Each row was made from one walk, in order. Every step used is in the known rows, and no mark comes twice. Write each row's walk.
(in the rows, 128 means zero)
Known rows
Q > A > R: [101 133 124  93  87 106 101 136 114  85 107 115 121 141 132 135 104 135
 153 126 119 180 137 105  89 122 128 119 157 120 190 147 184 159 166 159
 150 111 115 125 123]
V > F > D > X: [123 134 120  94  89 116 152 155 137 110 100 128 146  99 105 143 172 110
 153 126 130 179 129 145  85 124 120 163 159 135 175 129 161 168 168 102
 135 109 201 118 113]
H > N > K > Q > A: [ 82 136 148 101  51 102 159 119  95  83 134 133 187 137  97 148 111 102
 162  95 124 184 104 128 100  99 140 169 179 112 215 160 168 166 164 100
 130  98 104 127 134]
U > H > D > A: [104 124 107  96  71  89 136 159 120  97 109 118 176 117 131 155 138 134
 161 152 129 168 112 123  68 123 143 120 156 159 166 125 152 107 172 128
 158 104 123 127 143]
R > A > D > F > V > P: [159 134 141  90  62 118 125 117 157  93 113 139  93 138 141 141  83 145
 149 123 133 164 108 107 119 108 157 186 185 114 181  94 187  73 160 154
 155 107 155 138 129]
H > D > A: [121 123 109  99  81 102 148 137 121 101 114 132 155 112 112 145 130 147
 152 154 122 172 115 122  76 130 152 147 158 157 181 115 170 109 164 127
 154 112 117 129 136]
P > V > F > D > H: [136 114  99 101  82 101 161 175 132 117 102 129 173 130  98 142 133 123
 150 184 121 194 110 130  65 118 156 176 150 148 180 120 178 141 164  80
 145 113 178 130 123]
V > F: [132 149 129  92 115 108 175 148 142  91 100 135 163 125 129 161 161 119
 139 138 118 183 126 105  81 120 122 179 158 140 200 156 167 172 158 122
 139 112 164 120 127]
H > U: [105 148 122  88 103 102 162 126 122  92 104 122 148 128 146 147 121 136
 161 146 127 174 136 129  75 132 147 153 169 144 180 112 172 145 161 111
 134 117 138 116 124]
H > N > K > Q > A > D: [ 88 126 157 107  40  95 165 118  89  93 126 145 189 149 114 132  92 115
 155  79 129 180  96  94 110  97 156 187 178 104 196 166 183 144 163 107
 136  98  95 135 131]
N > K > Q > A: [100 144 137  99  53 108 131 134 108  89 127 133 164 143  89 127 123 109
 168  96 118 182 125 129 106 101 143 155 168 118 207 166 168 154 163 126
 134  96 112 124 136]
X > D: [123 154 116  84 100 117 172 135 126 108  99 127 154 133 108 140 121 152
 152 122 108 179 125 122  89 126 136 163 153 145 180 107 164 133 171 145
 136 121 167 124 124]
U > H > N: [ 87 134 134  90  92  94 169 146 113  81 101 118 177 132 142 191 118 116
 155 126 127 166 105 121  71 111 126 150 174 140 189 136 152 162 173 115
 133 108 148 126 136]
F > D > A > Q: [103 140 114  99  64 105 183 182 143  90 106 131 181 103  99 139 148 132
 160 140 117 178 110 101  99 114 160 164 163 126 181 131 153 152 175 134
 175 111 150 133 127]
F > V: [118 132 127  92  84 108 163 163 140  92 109 142 124 147 107 158 105 125
 154 141 113 176 118 159  99 113 145 168 164 126 190 111 167 128 153 168
 134 116 149 131 135]
U > H: [101 146 123  89  89  98 145 156 121  90  94 119 157 138 133 170 130 122
 163 129 121 168 128 119  78 112 130 137 164 153 180 139 158 145 172 141
 140 107 155 122 135]
Q > A > D > F > V > P: [140 119 121  95  82 107 125 107 138  92 116 144 129 143 145 131 103 136
 153 111 126 185 108  96 128 113 145 165 171 107 189 109 179  94 144 148
 155 108 137 135 132]
P > V > F > D > A > R: [114  91  98 105  68  99 179 168 138  91 120 103 173 112 115 143 136 147
 143 174 122 184 115 125  64 136 153 144 146 103 175 135 179 147 170 114
 154 114 137 133 111]
P > V > F > D > H > N > K: [143  93 124 108  58  95 200 152 120  99 113 118 200 125  94 149 102 117
 150 162 129 187  85 165  59 108 149 188 168 128 192 139 175 148 161  57
 128 110 167 135 125]
P > V > F > D: [132 111 102  96  94 107 185 167 138 101 105 118 178 118 108 146 150 133
 148 150 114 191 122 144  80 137 151 190 147 129 189 130 160 129 165  87
 148 116 184 124 115]
V > F > D > A > Q: [113 145 120 101  79 101 214 194 156  88 108 134 199  94 112 144 177 118
 146 146 119 190 108  93  95 114 145 177 154 112 184 152 147 172 169 114
 180 109 166 128 125]
N > K > Q > A > D > H > C: [116 146 130 111  54  98 137 147  98 131 112 151 158 170  96 108  58  80
 164 146 130 186 109  48 114  83 163 150 175 150 179 159 199 125 151 130
 119  92 104 139 135]
C > H > D > A > Q: [136 137 121 102  93  99 153 187 124 106 129 132 144 112 103 144 148 141
 157 145 121 174 111  71  94  88 140 137 153 152 173 116 160 117 168 116
 192 112 156 128 139]
N > K > Q > A > R: [ 94 142 136 100  40 103 107 136 100  84 129 113 137 145  96 125  98 117
 166 110 124 180 135 116  92 104 130 132 158 110 191 176 177 169 164 153
 130  96 100 126 128]
D > H > N > K > Q: [104 144 141 105  41  99 158 130  97  99 127 140 170 144  86 165  93  99
 162 145 130 176  86 121  67  81 140 180 183 152 199 148 184 186 163 102
 111  96 126 135 142]
X > D > H: [132 159 112  89  93 112 149 142 120 124  91 135 147 147 100 135 106 140
 156 159 115 184 112 107  72 109 142 151 159 165 170  94 179 145 166 138
 135 117 164 131 132]
H > D > F > V: [157 107 116  96  87 108 121 157 123 105 123 137 107 124  90 163  86 118
 160 150 125 188 120 166  93 118 137 163 154 153 182 103 150  94 146 125
 133 106 148 137 138]
C > H: [134 143 124  91 111 114 142 142 123 107 115 130 124 137 110 158 120 131
 156 127 115 163 126  90  88  96 123 147 165 159 193 118 179 146 168 126
 147 114 170 120 132]
A > D > H: [124 143 129 101  80  99 132 133 114 122  89 155 132 160 126 136  83 135
 150 154 127 173 107  63  80 100 156 175 167 164 166 129 208 132 162 144
 140 110 138 139 139]
V > F > D: [127 149 113  92  99 109 161 155 139 100 100 128 179 109 116 142 142 119
 146 139 119 184 121 121  85 135 124 186 150 140 195 143 151 170 166  97
 146 110 178 119 120]
P > V > F > D > A: [122  95  98 102  75 104 206 168 148  96 117 122 199 107 107 143 168 140
 148 161 114 185 107 132  77 135 166 171 155 107 186 127 171 129 167  88
 153 113 150 131 121]
V > F > D > H: [135 150 112  97  88 106 141 159 132 116  98 138 169 121 109 136 120 108
 148 177 126 187 108 106  68 115 130 174 156 160 187 132 168 175 166  95
 144 107 176 125 128]
K > N > H > D > F > V > P: [144 114  95  89 103 106 112 132 130  73 118 118 132 122 129 157 123 120
 157 117 131 167 110 134  95 145 112 196 170 163 188  77 137 101 141 164
 107 107 181 129 136]
C > H > D: [154 137 113  93 111 107 107 152 108 121 122 127 117 122 108 147 107 142
 156 135 122 170 124 102  84 111 120 149 149 192 182 107 163 107 165 111
 159 113 170 117 133]
N > H: [100 151 110  90 107 109 161 135 110  80  98 121 152 133 125 151 118 121
 159 111 112 165 118 112  89 111 126 183 174 171 196 146 177 148 162 154
 117 111 145 123 133]
Q > A > D: [106 129 133  98  89 101 139 127 113 104  97 148 149 151 141 119 108 141
 151  96 119 180 123  72 111 117 156 160 165 123 185 145 189 122 161 139
 157 112 115 129 130]
P > V > F > D > A > Q: [119 109 108 105  75  96 222 209 153  88 112 123 202 105 102 147 182 132
 149 157 114 196 109 109  92 115 173 179 151  98 179 140 157 138 169  95
 178 116 166 134 120]
H > N: [105 135 135  92 100 108 176 122 118  85 108 131 158 128 127 181 113 129
 148 131 122 171 106 124  80 118 134 179 177 141 204 124 171 161 164 117
 132 116 141 127 128]

Which walk is each row?
[144 119 132  99  94 111 154 127 120 107 106 144 137 134 121 156  90 129
 154 114 129 177 121  69  96 106 144 176 168 145 180 140 188 131 157 133
 130 105 143 140 130] : A > D > F
[121 156 110  95  91  96 153 143 124 117 102 129 180 117 139 131 121 109
 155 198 136 190 113 118  55 133 139 162 158 159 169 110 166 174 161  61
 144 108 167 116 121] : V > F > D > H > U
[128 124 147  97  76 104 198 112 117  77 113 123 168 127 111 162 100 129
 153 113 122 164 105 148  78 107 131 176 183 125 207 149 170 152 163 130
 120 112 138 130 132] : H > N > K
[118 144 111  89 110 103 164 171 128 103  90 116 157 144 131 171 106  95
 161 159 120 169 128  89  92 115 131 128 167 164 182 140 152 127 165 146
 120 106 159 124 129] : U > H > C
[159 126 121  95  80 109 139 110 141  94 115 142 122 138 139 151 101 140
 149 131 129 175 108 104 112 110 142 187 171 131 183 101 181 101 146 162
 136 110 158 138 130] : A > D > F > V > P
[135 129 172 103  33 100 165 118 111 105 101 141 142 152 128 132  45 134
 151 126 140 155  85  97  79  84 166 180 198 121 179 140 214 112 173 111
 143 102 119 146 136] : R > A > D > H > N > K
[ 95 136 127 100  84  87 127 118  99 116  95 145 149 158 161 107  87 126
 160 153 134 187 117  68  86 115 170 136 172 137 160 115 206 127 157  96
 157 109 109 128 133] : Q > A > D > H > U
[109 144 130  99  82 102 200 172 144  82 107 139 162 120 108 156 161 131
 155 141 115 179 117  86  96  97 159 154 170 115 187 145 169 155 166 154
 171 113 135 135 135] : D > A > Q
[141 156 101  90 115 117 177 150 126 137  88 129 145 152 100 140  87 111
 155 191 113 186 114  83  87 111 143 140 161 178 174  95 178 128 159 139
 113 116 164 130 124] : X > D > H > C
[101 125 117  98  70 104 148 133 128  83 115 117 134 128 128 152 117 145
 149 163 123 165 121  99  67 119 141 123 165 118 180 139 194 160 170 170
 139 111 103 132 126] : D > A > R
[ 80 116 161 108  27 101 156 116  88 104 124 147 160 140 107 130 121 103
 163  67 139 174 106 110 112  89 151 167 187  93 179 153 196 150 164 106
 129  96 114 135 127] : H > N > K > Q > A > D > X
[122 147 122  89 116 106 157 130 115 109 119 121 134 133 142 147 120 136
 162 146 126 165 134 100  75 112 133 133 167 156 177  96 177 147 165  90
 147 115 163 111 127] : C > H > U
[117 143 108  96  76 109 113 151 117 119  99 134 148 128  94 137  95 124
 161 165 124 175 108 123  73 117 143 164 165 176 181 110 174 150 171 117
 141 108 164 130 130] : F > D > H
[135 123 108 100  98 105 130 148 116 115 132 129 138 118 109 141 129 147
 154 150 122 165 109  92  80 109 137 131 157 168 180 103 174 106 169 108
 166 109 136 124 137] : C > H > D > A
[134 147  94  97  97 115 133 159 125 133  92 129 146 131  95 140  71  93
 162 199 122 180 111  95  86 124 147 155 166 192 184 106 172 135 163 121
 119 107 164 131 124] : F > D > H > C
[103 132 147 101  64 105 141 131  91  96 148 132 171 141  91 147 109 106
 164  93 123 172  99 104 101  80 127 146 179 121 211 145 171 170 169  74
 144  97 125 123 137] : C > H > N > K > Q > A
[148 132 115  86 107 124 171 133 126 106 107 122 142 124  94 155 119 135
 160 119 116 186 127 116  87 113 130 151 159 145 186 110 161 143 166 123
 125 111 169 133 124] : X > D > F
[102 133 106  91 136 113 185 153 132  84  88 117 160 148 128 164 114  86
 155 131 116 160 122  64  95 141 125 179 182 163 197 125 159 146 155 173
  81 110 163 127 123] : K > N > H > C
[114 134 128 102  80  97 115 130 108 119  93 156 144 163 136 117  94 127
 154 136 125 184 111  60  97 100 160 147 168 140 171 139 207 126 158 132
 155 107 113 136 138] : Q > A > D > H
[113 128 120  91  78  97 105 163 105 114  96 117 120 118 121 159 146 120
 170 125 137 169 135 155  74 116 122 118 157 163 150 118 155 112 172 125
 143 106 180 120 133] : U > H > D > X
[135 112 118  95 102 103 196 159 142  94 104 125 160 134 121 165 162 129
 143 143 113 190 128 124  78 122 147 179 154 123 195 141 175 134 156 109
 138 120 165 126 122] : P > V > F
[100 127 104  98  69 111 163 146 131  98 112 128 176 110 105 137 127 138
 158 148 118 167 105 128  83 130 156 157 168 137 185 116 170 142 175 121
 151 109 132 129 127] : F > D > A
[108 124 148  95  64  91 182 135 112  72 107 110 186 133 128 170 102 117
 162 108 130 159 100 150  72 101 122 146 179 127 192 157 156 149 170 127
 123 103 144 128 137] : U > H > N > K
[ 80 144 147  98  41  90 171 149  97  80 127 119 196 138 107 181 110  99
 167 111 132 168  98 135  75  93 127 160 176 135 193 162 150 169 174 115
 119  93 136 127 140] : U > H > N > K > Q
[112 152  97  92 127 113 182 143 117  94  93 117 153 137 124 156  96  90
 156 141 111 167 120  83 103 118 128 175 178 186 198 142 172 133 155 158
  96 113 142 124 126] : N > H > C
[ 89 147 139 108  34  84 126 120  86 116 120 148 169 161 126  92  82 112
 173 135 141 185 114  83  89  95 168 152 173 126 164 143 201 141 157  89
 138  93  96 130 137] : N > K > Q > A > D > H > U
[142 129 134 104  63  99 182 138 120  95 108 127 201 115 105 139  96 104
 146 160 133 181  83 139  60 105 123 184 172 138 196 150 169 180 162  75
 129 104 166 131 130] : V > F > D > H > N > K
[136 133 134  96  62 104 190 118 107 105 103 124 175 139  99 141  78 135
 155 142 121 175  88 140  66  95 136 161 174 139 184 114 183 150 165 116
 120 114 155 136 133] : X > D > H > N > K
[121 166 154  88  75 114 158 182 148  86  98 130 117 130 116 154 128 132
 156 114 117 169 131  97 104  97 159 172 176 124 186 140 167 129 177 149
 179 112 162 129 127] : R > A > Q
[111 107 156 109  43 101 161 109  87  94 140 146 180 137 104 148  83  98
 163  81 136 187  98  84 109  88 147 179 184 104 199 169 181 155 156  84
 127  88  94 142 132] : H > N > K > Q > A > D > F
[146 151  98  98 110 111 162 169 139 129  93 131 171 126 106 141 100  78
 148 210 124 192 108  79  79 121 131 164 157 179 186 128 163 160 156  97
 122 105 177 126 118] : V > F > D > H > C
[159 140 104  83  94 122 152 120 146  98 114 121 133 129 111 150 123 147
 154 136 116 184 112 153 104 120 128 164 161 128 187  66 152 111 152 155
 130 118 187 130 126] : X > D > F > V > P
[145 124 120  94 100 113  98 151 106 130 120 128  86 114 100 149 141 132
 163 125 131 164 134 123  86  99 117 130 158 177 163  94 176 114 168 107
 152 112 194 117 128] : C > H > D > X
[ 92 123 110 100  93  92 176 189 126  72 108 125 182 117 122 148 161 119
 156 116 125 167 109  73  90 129 143 184 166 145 176 126 146 135 161 156
 144 110 150 135 138] : K > N > H > D > A > Q
[104 127 106  90 113 101 131 151 111  85  99 117 152 131 126 149 122 122
 155 109 123 163 122 107  81 152 120 192 162 175 184 117 151 127 159 150
 112 110 162 124 134] : K > N > H > D
[127 103 110 102  82  99 179 161 120 108 110 127 192 125 109 166 119 117
 143 180 126 194  86 133  58 121 152 191 163 140 190 114 178 154 162  51
 141 114 174 135 120] : P > V > F > D > H > N
[149 110 133 100  78 108 159 147 132 104 111 154 121 147 113 155  73 124
 156 126 125 181 114 106 108 100 152 181 167 119 177 120 182 114 148 149
 129 105 140 146 135] : A > D > F > V
[111 147 134 107  42  98 162 145 107 108 131 136 207 120  83 147 105  84
 153 158 137 187  80 126  66  98 129 202 168 138 199 151 162 199 165  60
 125  93 156 129 132] : V > F > D > H > N > K > Q
[ 88 107 101  97  99  98 159 146 117  79 110 124 176 121 127 145 139 128
 154 124 126 159 108  92  74 146 137 172 170 152 183 115 161 126 161 147
 120 107 129 130 138] : K > N > H > D > A
[ 99 117 138  98  73 108 131 127 113 115  93 148 119 140 132 119 134 128
 159  87 128 175 133  96 115 108 151 140 172 113 168 136 201 124 164 139
 149 110 137 130 124] : Q > A > D > X
[ 71 138 142 107  56  94 121 126  83 120 120 163 176 162 122 147  84 106
 151 131 133 190  87  51  93  90 165 176 176 134 183 132 200 163 162  92
 147  98  95 139 137] : K > Q > A > D > H > N
[173 106 116  96 100 110 113 169 120 116 137 134  93 126  87 160  82 121
 163 146 126 179 118 133  97  95 120 141 152 163 181  85 155  98 149 105
 149 104 169 133 139] : C > H > D > F > V
[119 116 107 100  73  97 123 142 110  95 118 112 129 112 124 142 104 155
 150 165 129 170 121 112  64 132 138 126 149 149 166 127 180 126 167 151
 152 111 103 130 129] : H > D > A > R
[124 116  97  98  89  93 174 158 123 116 104 118 175 126 130 132 125 123
 158 197 130 196 115 135  55 133 163 165 154 146 166 100 176 141 160  38
 145 115 171 122 118] : P > V > F > D > H > U
[106 141 153 111  30  92 161 124  88 112 122 152 175 155 101 146  61 111
 155 136 139 173  81  80  80  79 157 199 181 145 181 150 202 158 162 110
 118  98 115 143 141] : A > D > H > N > K > Q
[134 152 113  87  90 109 144 126 150  82 109 129 126 137 133 152 129 145
 149 140 114 171 115 151 103 122 138 178 167 136 196  91 163 113 152 175
 141 121 164 121 130] : F > V > P
[116 143 126  91  94 108 177 126 109 116 102 134 167 142 110 157  96 135
 149 158 121 183  92 115  66 107 140 161 170 155 179  90 182 156 167 108
 130 118 157 134 129] : X > D > H > N
[191 126 101  91 109 113  90 129 128 106 141 125  97 116 114 157 106 137
 157 149 128 175 111 129  99 105 116 152 156 176 186  67 155  87 148 122
 155 109 189 123 135] : C > H > D > F > V > P
[136 115 101  95  96 104 130 161 107  92 118 126 125 120 102 155  79 110
 165 126 122 180 111 160  99 109 125 180 161 171 184 112 150 104 143 139
 115 104 144 136 142] : N > H > D > F > V
[ 96 124 141 103  80  94 142 117  95 110 101 154 165 158 143 137  80 120
 146 133 131 186  89  65  91 100 157 157 179 132 182 129 207 144 160 105
 152 109 105 141 135] : Q > A > D > H > N
